Each row was made from one small tree. The marks that hang from a mark follow it in brackets, in alphabetical order. Every link used is in the known rows. Write each row's tree.
Known rows:
Z{U{A{B J} D}}: [ -5  24  15  -7  -9  18   0 -14  25  -9 -10  -1   3   9  -5   9 -23  27
  23  11  -1  -5  -1  25   2  -6  -4 -13 -25  -7  12  -1  -6  -6 -31  -3
  17  15  -5  10   4   0]
U{D Z{M}}: [  0   8   9  -6 -17  18  12 -15   9  -9  -1  -2   5   7  -7   8 -16   2
   4  13   4 -10  -4  -5  -5  18  -5 -11  -6   0  -3  35   8  -3  -7  -3
 -21  -1  10   2  -7  -8]
C{U{A Z}}: [-16  22  -1   0 -14  -2  13   3   7  -5  -1   3  -3  10  -7  -1 -11   7
  10  24   8  -4  -4  -4 -14   5 -10  -5  -2  -3   6  43   9  -3  -3  13
 -14   5   7  -1  -5  -4]
U{A C Z{M}}: [ 11  36  -4   1  -8  40  22   1   5 -12   0  -2 -14   4  -6   4 -19  11
   5  21  13   5  16  -6 -14 -13  -9  -6   0  -2  19  39  16  -5   2  15
 -36  -7   7  -8  -9 -13]
U{A C Z}: [  0  41  -8  -1  -6  33  26   9  13 -10  -3  -4 -16   5  -5   1 -12  18
   6  16  12   9  13   3 -12  -6  -9  -7  -8  -1  16  28  14  -8   3  14
 -22   0  -4  -4  -6 -10]
Z{M}: [ 16   0  -6   4   1  16  -7 -17  -5  -9   2   0   1   6 -11   5 -13 -13
   5  10   1  -6   5  -5  -6  -1  -6  -1  -2   1   3   8   3  -3  -8   0
 -18   4   9   0  -2   0]
U{A D Z}: [-18  17   0  -6 -14  20  20   0  22 -10  -4  -4   3   6  -3   3 -15  29
  14  13   2  -2  -3   6  -6   9  -6 -20  -8  -4   4  46   9  -7 -14   9
   0   6  -3  -2  -7  -6]
B{A}: [ -5  18 -10   3  -3  25 -13   1  -3  -5  -2  -1  -5  11  -9   0  -7  -1
   6  12   4  -5  24   0  -1   4 -12  -7 -13  -3   3 -29   4  -6  -9   0
 -12  19  -3  10   5   4]
U{A}: [ -5  15 -16   6   2  16   3  -3   8  -8  -4  -1  -3   5  -8   0 -13  14
  12  13  -1   0   4   6  -2 -13  -8  -9  -5  -3   8  27   5  -8 -12  11
   1   9  -4  -3  -1   1]
B{A{J U}}: [  1   7 -13  -4   3  38 -27  13   3  -3   5   1  -5  14 -13   6  -8   2
  13   1   5   4  25   9   5  -7  -8 -16 -25  -5  24 -77   4  -9  -3  -1
  20  20   0  22   4   7]
J{A{U{C D}}}: [  0   6  -9  -7   1  11  -5   3  26  -3   0  -4 -26  13  -8   4 -11  16
  13   4   0   0  20  16   3  -8 -15 -17  -6  -1   0  -7   8  -9  -5   6
  22   2   0  12  11  -4]
A{U{C D}}: [  4   5  -2 -11  -2  28   0   4  14  -7   1  -4 -15   6  -6   9 -15  11
  25  10   0   4   8  37   7   2  -6 -21  -9   1   5 -23  14  -4  -5  -2
  17   2  -4   5  12  -2]
C{U}: [-10   7   2  -2  -9  -8  -1  -7  -1  -3  -3   4   0   8  -8   0  -5 -13
  12  16   2  -5  -8  10  -6   8  -9  -2  -3   0  -6  11   6  -2  -4   1
  -8   4   5   6   3   2]
Z{U{A C}}: [  4  35   4   2   2  29  20  -1  16 -10  -2  -2 -22   3  -2   3 -20  11
   6  22  13   5  23  19  -3 -22  -7  -2 -13  -1  16 -10   7  -4 -14  -2
  -8   6  -2   0   8  -1]
A{B J U{D}}: [  3   5   3 -14  -9  25 -23  -6  14  -3  -3   0  10  12 -13  14 -13  22
  35  -6  -8  -1 -13  33   4   6  -2 -21 -25  -5  11 -41  -1  -7 -14   1
  35  19  -6  21   4   2]
B{A{J}}: [ -2  17  -8  -3  -2  24 -18   5   3  -5  -3  -1  -2  10 -11   3  -7   4
   9  -1   3  -1  17   4   7  -4 -11 -10 -20  -4  12 -49   0 -11  -4  -8
  -2  16  -3  17   3   6]
B{A{J U{C}}}: [ 10  18 -10  -8   4  44 -18  17   3  -5   2  -1 -17  10 -11   8  -9   5
  20   3   9   9  33  22   5 -13 -11 -17 -23  -5  26 -80  10 -10   4  -4
   9  11  -3  20   8   2]
A{B J U}: [ 13  14  -4  -6  -3  28 -28  -1   3  -4   0   2   6  14 -17  11 -11  10
  25  -8  -5   3  -4  18  -4  -2  -4 -11 -27  -3  19 -46  -2  -8  -9   4
  27  24  -5  20   3   2]
J{A{B U{C D}}}: [  4  19  -1  -6  -6  16 -15  -4  20  -1  -2  -2 -20  14 -12   6 -11  26
  20   1  -3  -2  17  23  -1  -1 -15 -16 -10  -1  -2   2   3  -6 -13  16
  15  16  -4  15   9  -8]
C{U{A D Z{M}}}: [-16  13   5  -6 -19   2  14  -8  11  -8  -2   2   1  10  -4   4 -18   4
  19  29   4  -9  -6   0  -9   9 -10 -14   6  -6  -1  68  10   0 -10  17
 -17  -5  13  -5  -8 -10]
J{A}: [  0   6 -11   8   2  -5 -10  -5  13  -1  -1  -2 -15  12 -10  -3  -4   8
  -7  -1   0  -4  13 -12   0  -6 -14  -3  -5   0  -7  15   0  -9  -8   2
   4   9   1  11   5  -1]

Which tree is each row?
[  7  -5   2 -14  -8  30  -6   2  17  -7   6  -1   3  11 -10  15 -18   6
  16  -1   2   0  -6   4   2   7  -2 -19 -20  -4  15 -29   9  -6   0  -4
  17  -2  13  14  -4  -4]
A{J U{D Z{M}}}
[  8   4  -1 -17   1  29  -5   8  23  -7  -2  -5 -10   6  -8  13 -15  10
  28  -4   0   8  -6  40  10  -5  -5 -23 -19  -2  13 -45   9  -9   2  -9
  31  -2  -4  15   8  -1]
A{J U{C D}}
[-14   5  15  -7 -21  -2   8 -13   5  -5  -2   2   4  10  -5   7 -14 -11
  10  25   3 -11 -13  -2  -8  19  -9  -9   3  -1 -10  38  10   0  -5   1
 -21  -8  16   2  -5  -8]
C{U{D Z{M}}}
[-11  34   3  -4 -19   5   1   2   7  -5  -5   4   8  13 -10   3 -11  16
  22  10   4  -1 -11  -1 -14   2  -9  -5 -12  -5  12  18   2  -5  -6  18
  -7  11   0   8  -7  -6]
C{U{A{B J} Z}}
[-14   2 -12  -8  -3  12   0  -1  28 -10  -8  -5   4   6  -6   6 -16  25
  27   1  -6  -1  -8  26  13 -10  -5 -22 -11  -7  10  17   0 -11 -14   0
  26   2  -8   4  -3  -1]
U{A{J} D}
[  8  12 -14   0   5  17 -12   6  15  -1   4  -2 -31  11 -12   0  -8  11
   3   3   4   4  31   1  -1 -13 -13  -6  -5   1   7 -21   8  -9   0   7
  14   8   1  11  11  -3]
J{A{U{C}}}
[ -8  22  -2  -3 -11  -1  -8  -7   7  -4  -8   5   7  10 -11   4 -10  10
  27   8  -3  -5  -8  15  -3  -7 -12  -8  -7  -6  11  16  -1  -6 -11  15
   3  14  -3   7  -2  -2]
C{U{A{B J}}}
[  8   6  -4  -9  -2  28  -5  16  12  -3   7  -1   0  13 -13  10 -10   7
  11  -6   9   9  -7  -2  -4   0  -2 -11 -25  -1  20 -48   9  -9   5  -6
  20   9   6  18  -1   2]
A{J U{Z}}
[-11  36   1  -8 -13  30  28   5  23 -10  -8  -7 -10   3  -2   4 -15  29
  17  19   8   3   6  19   0   1  -9 -18  -5  -2   6  44  15  -7  -1   9
 -14  -7  -8  -3  -2 -12]
U{A C D Z}
[ -1  32  -2 -10 -11  27   3  -6  22  -9 -13  -5  -3   4  -7  10 -15  33
  35   3  -5   2  -7  40   5  -9  -9 -20 -11  -6  15  11   0 -10 -12  10
   7   5 -16   5  -1  -9]
U{A{B J} C D}
[  1  17   7 -14 -18  31 -15   1  15  -4  -1   0   9  15 -13  15 -12  23
  27  -7  -1  -1 -12  14  -6  17  -2 -20 -30  -4   9 -30   2  -8  -7   3
  21  19  -4  22  -2  -4]
A{B J U{D Z}}
[  0  13  -4 -13  -4  42 -17  13  15  -5  -1  -4 -15  11  -8  10 -12  15
  27   6   4   6  25  31  12  -5 -10 -25 -22  -6  20 -69  10  -9  -2  -5
  16   6  -4  19   6  -2]
B{A{J U{C D}}}
[  1   8 -11   1   1  15 -10   9  13   0   8   0 -18  18 -12   0  -7  15
  -7   0   9   3  19 -20 -10  -1 -13  -8 -12   0   4   1   7  -7  -1   9
  11  13   7  13   4  -2]
J{A{U{Z}}}
[ 13  14   6 -10 -10  39   7   0  10  -8   7  -4 -13   8  -7  12 -20   6
  17  17   9   4   8  12  -6   6  -5 -18  -9   0  10  -3  18  -2   1   1
  -7  -5   9   3   0  -9]
A{U{C D Z{M}}}
[  1  23 -11   1  -5  22 -11  -6   6  -7  -8   0   9   7 -12   5 -12  21
  20  -1  -7   1  -2  11  -2 -13  -8 -10 -16  -5  15   5  -5 -10 -17  11
   8  17 -11   8  -3   0]
U{A{B J}}
[-24  11  12  -9 -21  -6  10  -5   9  -4  -4   2   3  12  -3   5  -9   1
  12  21   4 -10 -14   7  -8  23  -8 -10  -5   0 -12  36  10  -2  -5   1
  -8  -1   6   6  -2  -5]
C{U{D Z}}
[-24  12   4 -11 -16  -1  13   5  25  -7  -7   0   3   8  -4   5 -13  14
  22  14   1  -3 -17  15   1   5  -9 -16  -6  -6   8  31   8  -6  -4   7
   5  -3   3   6  -7  -8]
C{U{A{J} D Z}}
[ 15  39   5  -5 -15  40  -1   4  -2  -4   3   1  -9  12 -13  10 -11  20
  17  10  10   6  10  10 -21   8  -5  -6 -20   2  13 -24  11  -3  -2  15
 -11  17  -4  10   0  -7]
A{B U{C Z}}
[  6  23  11  -8 -16  29  20 -10   9 -10  -3  -6 -10   4  -5  10 -15   5
   8  16  10  -3  -5   3  -4  13  -8 -10  -3   1  -1  31  14  -4   0  -2
 -31 -12   6   0  -5 -14]
U{C D Z{M}}
[ 23  26  16   0   0  29   9 -15   5  -9   1  -2 -22   3  -4   8 -22 -15
   1  23  15   1  22   1  -6 -12  -7   6  -8   3   9 -16   7   0 -11 -10
 -26  -2  13   2   8  -3]
Z{M U{C}}
[ -5  17  -5 -11  -3  22  12   2  30 -12 -11  -8 -10   0  -3   9 -17  27
  27   4  -2   7  -5  41  17 -17  -9 -20  -7  -5  14  10   6 -12  -5  -1
  13  -6  -9   2  -1  -5]
U{A{J} C D}
[ -6  15  -2  -1 -13  23  16  -8  15 -12  -2  -3   3   7  -5   6 -20  18
  12  19   4  -6  -2  -2  -4   1  -6 -17  -2  -5   8  61   9  -4 -12  10
 -15  -2   8  -7 -11  -9]
U{A D Z{M}}
[-15  37   3   2 -20   6   7  -5   0  -4  -4   5   5  15  -8   0 -11  17
  17  25   4  -7  -4  -4 -20   9 -10  -6  -5  -3   6  43   5  -2 -11  23
 -19  14   2  -1  -5  -6]
C{U{A{B} Z}}
[  6   6  22  -4  -6  14   3 -24  11 -10   0  -1  -4   7  -2   9 -24  -5
   7  24   6 -11   7   7   0   0  -5  -4  -8  -1  -5   5   3   1 -25 -13
 -10   2  15   4   5   0]
Z{M U{D}}
[ 10  48   9  -5  -4  28   4  -8  15  -7  -8  -2 -14   4  -5   8 -21  21
  18  13   8   4  14  20  -3 -18  -7  -3 -22  -3  22 -24  -1  -7 -19  -1
  -1  13  -5  10   6  -3]
Z{U{A{B J} C}}
[ -3  19   0  -5 -14  18 -14  -4  15   0   1   1  -7  20 -12   5 -10  26
  10  -1  -1  -7  10  -2 -12  11  -9 -15 -15  -3  -4  14   0  -6 -16  18
  16  21   0  17   3  -6]
J{A{B U{D Z}}}
[  9  13 -12   4  -2  12 -27  -6   8   1   2   4 -11  19 -17   2  -6  18
  10  -2  -1  -3  20  -5 -10  -6 -12  -6 -12  -1   3   1  -4  -6 -16  16
  19  27  -2  16   7   0]
J{A{B U}}
[  4  55  -2   0 -16  36  17   2   7  -9  -5  -2  -5   7  -9   3 -12  31
  13  16  11   4  11   5 -19  -2  -9  -7 -11  -1  17  32   9  -6  -6  22
 -26  11 -10  -1  -6 -12]
U{A{B} C Z}
[ 13  35  12   5  -7  28  -4 -24   1 -10  -1   3  -2  10  -9   6 -26   5
  11  25   3  -7  21  -2 -12 -12  -5   1 -11  -4  14  21  -4   1 -30  11
 -15  17  10  -1   2  -3]
Z{M U{A{B}}}
[-20  15   3 -11 -16  -5  -9 -10  21  -7 -13   3  11  11  -6   7 -13  15
  38  13  -8  -8 -18  32   1   3 -10 -17  -6  -8   2  27  -2  -5 -16  12
  14   7  -4   7  -4  -4]
C{U{A{B J} D}}
[  6  25 -14  -4   4  27   9   5  20  -9  -6  -5 -13   0  -8   6 -13  23
  15   4   3  11   6  21   6 -25 -10  -9  -9  -3  20  -3   8 -12   2   2
   4  -3  -9   2  -2  -4]
U{A{J} C}
[-11  23  -4  -1 -11  17  -4 -14  15 -10 -11  -2   9   9  -8   5 -16  29
  32  14 -10  -8  -4  26   0   1  -8 -19  -8  -6   4  44  -3  -5 -27  14
   9  17 -11   1   0  -4]
U{A{B} D}
[  5  24  -6   5  -9  28  11  -6   3 -10   2   0   0   6  -9   3 -17   6
   1  16   8  -2  11 -21 -10  -7  -6  -6  -4  -4  13  50   8  -4  -8  15
 -24   1  10  -6 -11  -7]
U{A Z{M}}
